Each row comes from the steps of one path. Every step used is in the known rows, and no mark comes twice. Write the path behind each row, first mark first.
In the rows, zero is written as 100.
Known rows:
misu-dolu-gizog: [113 85 160 63 131 79 138 36 113 103 107 130 101 102 107 111 109 64 123 107 118 66 104 86 112 76]
viliz-dolu: [57 55 119 83 109 125 112 65 82 81 101 87 80 104 161 141 119 113 64 110 108 99 130 106 111 67]
viliz-gizog-dolu-rola-neden-nofa: [94 79 88 94 108 67 128 98 128 114 112 93 80 125 138 108 94 46 92 53 96 109 55 108 136 121]
neden-rola-viliz-dolu-gizog: [106 103 125 98 98 102 95 104 114 108 127 96 77 74 89 79 63 167 56 112 103 80 137 103 100 70]
nofa-neden-viliz-gizog-dolu-rola: [84 123 56 132 88 96 119 162 104 97 129 127 123 123 96 84 98 107 126 122 58 153 100 154 97 128]
misu-dolu: [127 84 153 77 126 97 117 86 85 115 120 103 111 112 125 120 141 79 107 90 130 91 99 64 106 73]
nofa-neden-rola-viliz-gizog-dolu: [112 134 80 119 85 87 89 179 101 86 116 107 123 92 90 60 59 169 74 99 87 144 87 126 59 154]
viliz-gizog: [69 51 118 97 134 59 127 91 132 113 147 154 69 102 123 154 102 79 77 90 135 118 117 118 97 114]
gizog-dolu-rola-neden: [114 109 112 52 77 87 99 76 82 127 28 63 97 101 139 45 116 78 101 75 98 88 36 82 145 93]
viliz-dolu-gizog: [41 54 125 70 113 109 132 20 108 69 92 115 70 94 139 132 86 98 80 128 96 74 137 124 119 71]
rola-viliz: [107 79 132 100 87 64 101 79 77 156 79 118 101 70 47 91 117 159 76 109 156 108 134 74 80 75]
viliz-neden-nofa: [119 68 99 128 132 139 80 59 112 59 94 121 73 118 80 136 113 63 86 99 122 122 97 81 99 81]
nofa-neden-gizog-dolu-rola-viliz: [119 146 75 124 66 96 109 132 109 101 82 70 132 117 48 22 95 135 128 111 69 108 77 118 68 147]
viliz-neden-gizog-dolu-rola: [120 106 103 110 124 138 96 70 113 84 94 111 79 143 129 33 114 80 126 87 94 97 50 91 97 107]
viliz-dolu-neden-nofa: [77 53 78 102 98 134 91 51 81 73 94 42 95 112 98 191 111 36 106 84 89 69 124 92 121 79]
nofa-neden-gizog-dolu: [102 143 68 128 73 100 127 120 114 66 87 103 132 118 79 54 98 118 131 127 73 104 78 111 61 163]
gizog-neden-viliz: [91 127 86 100 103 83 100 124 82 112 128 133 109 81 104 106 140 70 141 108 105 88 134 75 71 91]
gizog-dolu-neden-nofa: [125 109 66 96 84 111 99 65 92 111 60 102 122 124 89 116 101 26 152 65 87 80 40 56 106 128]
nofa-neden: [93 105 95 98 90 95 89 108 90 70 65 104 116 85 67 107 99 119 90 133 100 130 113 127 76 121]
nofa-neden-rola-viliz-dolu: [103 121 92 116 79 114 71 161 86 69 103 63 118 77 76 81 69 182 56 122 88 127 126 132 71 111]
neden-nofa: [127 94 99 131 97 106 109 73 141 100 106 108 86 105 35 154 112 54 89 107 109 97 119 74 111 83]
gizog-neden: [94 103 111 59 113 74 81 91 87 102 89 116 98 75 119 104 122 60 110 83 124 84 106 75 59 113]
nofa-neden-rola-gizog-dolu: [97 155 60 116 71 109 86 174 123 78 82 95 121 80 116 86 54 136 91 114 89 118 62 110 101 157]
gizog-dolu-rola-viliz-neden-nofa: [141 103 100 94 97 127 85 85 96 137 62 92 97 136 105 34 99 103 104 64 94 125 35 81 108 96]
neden-rola-dolu: [118 135 112 113 118 93 64 125 109 128 76 115 87 81 97 116 98 139 45 120 91 92 114 84 105 72]
rola-viliz-neden-gizog: [111 83 117 131 108 88 102 71 85 115 98 111 94 94 47 66 120 153 96 104 147 103 123 74 67 88]

Write each row's path:
[53 91 115 62 123 110 110 68 111 55 118 100 74 82 163 105 72 84 86 102 82 58 127 117 95 90] : viliz-dolu-gizog-neden-rola
[63 54 130 87 94 78 126 40 79 117 86 109 93 76 88 104 91 165 70 120 129 89 150 106 95 67] : rola-viliz-dolu-gizog
[61 111 60 140 77 125 116 138 71 59 118 98 127 104 91 121 115 137 102 156 68 133 149 140 94 94] : nofa-neden-viliz-dolu
[98 143 87 114 103 87 71 128 116 72 57 109 110 70 61 96 57 143 64 145 61 108 116 137 83 116] : nofa-neden-rola-dolu-gizog
[53 110 63 129 81 113 128 110 87 51 112 117 121 96 76 116 94 130 114 171 60 117 155 153 99 97] : nofa-neden-viliz-dolu-gizog
[110 134 92 122 88 94 145 85 133 110 112 127 107 128 106 51 118 94 141 106 93 68 74 63 89 131] : neden-gizog-dolu
[103 115 92 107 119 137 73 118 114 75 96 126 78 97 171 91 71 115 92 85 127 111 44 77 121 113] : viliz-neden-rola-gizog-dolu
[127 97 122 99 136 142 54 104 107 65 110 120 63 96 122 85 90 106 69 99 118 116 91 92 96 78] : viliz-neden-rola
[61 99 77 116 74 39 151 108 69 103 103 101 106 79 119 119 140 95 111 111 122 88 111 81 144 93] : rola-neden-viliz-gizog-dolu
[135 132 85 73 87 115 73 102 85 112 73 99 114 107 125 80 85 67 143 69 87 74 39 64 104 129] : gizog-dolu-neden-rola
[54 95 74 130 82 128 123 122 103 131 140 87 88 108 124 135 124 104 113 132 85 94 139 117 168 41] : neden-viliz-dolu-rola-gizog
[117 78 114 93 112 69 82 110 127 161 126 72 75 100 58 92 101 69 86 55 110 110 110 119 97 91] : dolu-rola-viliz-gizog-neden-nofa
[90 70 72 107 116 75 124 86 118 109 130 133 100 135 123 150 88 29 131 51 102 103 58 93 102 151] : viliz-gizog-dolu-neden-nofa
[51 113 48 133 67 122 110 154 95 84 105 73 116 97 94 125 99 128 112 147 68 125 130 151 132 94] : nofa-neden-viliz-dolu-rola-gizog
[130 75 152 60 135 75 95 116 88 156 142 68 107 113 121 84 129 74 110 40 122 97 92 93 92 82] : misu-dolu-rola-viliz-gizog-neden
[74 55 127 67 108 139 88 70 95 104 95 54 64 115 149 114 115 91 65 96 84 97 117 133 135 48] : viliz-dolu-rola
[125 110 115 61 94 115 97 84 104 140 63 111 90 128 145 41 104 81 115 76 85 110 35 94 123 95] : gizog-dolu-rola
[120 140 94 109 87 113 66 157 116 60 99 94 107 78 66 86 71 130 73 128 80 122 109 129 79 124] : nofa-neden-rola
[95 121 94 107 81 105 88 132 103 62 97 81 110 72 67 73 48 172 64 132 79 111 133 144 73 112] : nofa-neden-rola-viliz-dolu-gizog
[128 74 134 67 118 93 92 66 64 115 97 68 123 105 93 146 138 31 146 68 124 63 93 65 107 80] : misu-dolu-neden
[131 113 102 82 97 106 50 99 100 105 92 79 89 73 49 131 88 45 122 83 104 58 104 84 111 92] : dolu-neden-rola
[156 103 134 79 109 95 74 109 70 131 119 57 126 94 73 114 115 71 130 58 126 61 101 55 102 78] : misu-dolu-neden-rola-viliz
[101 70 83 124 97 57 119 96 91 147 115 117 113 112 68 121 94 104 110 54 130 112 87 79 80 131] : rola-viliz-gizog-dolu-neden-nofa
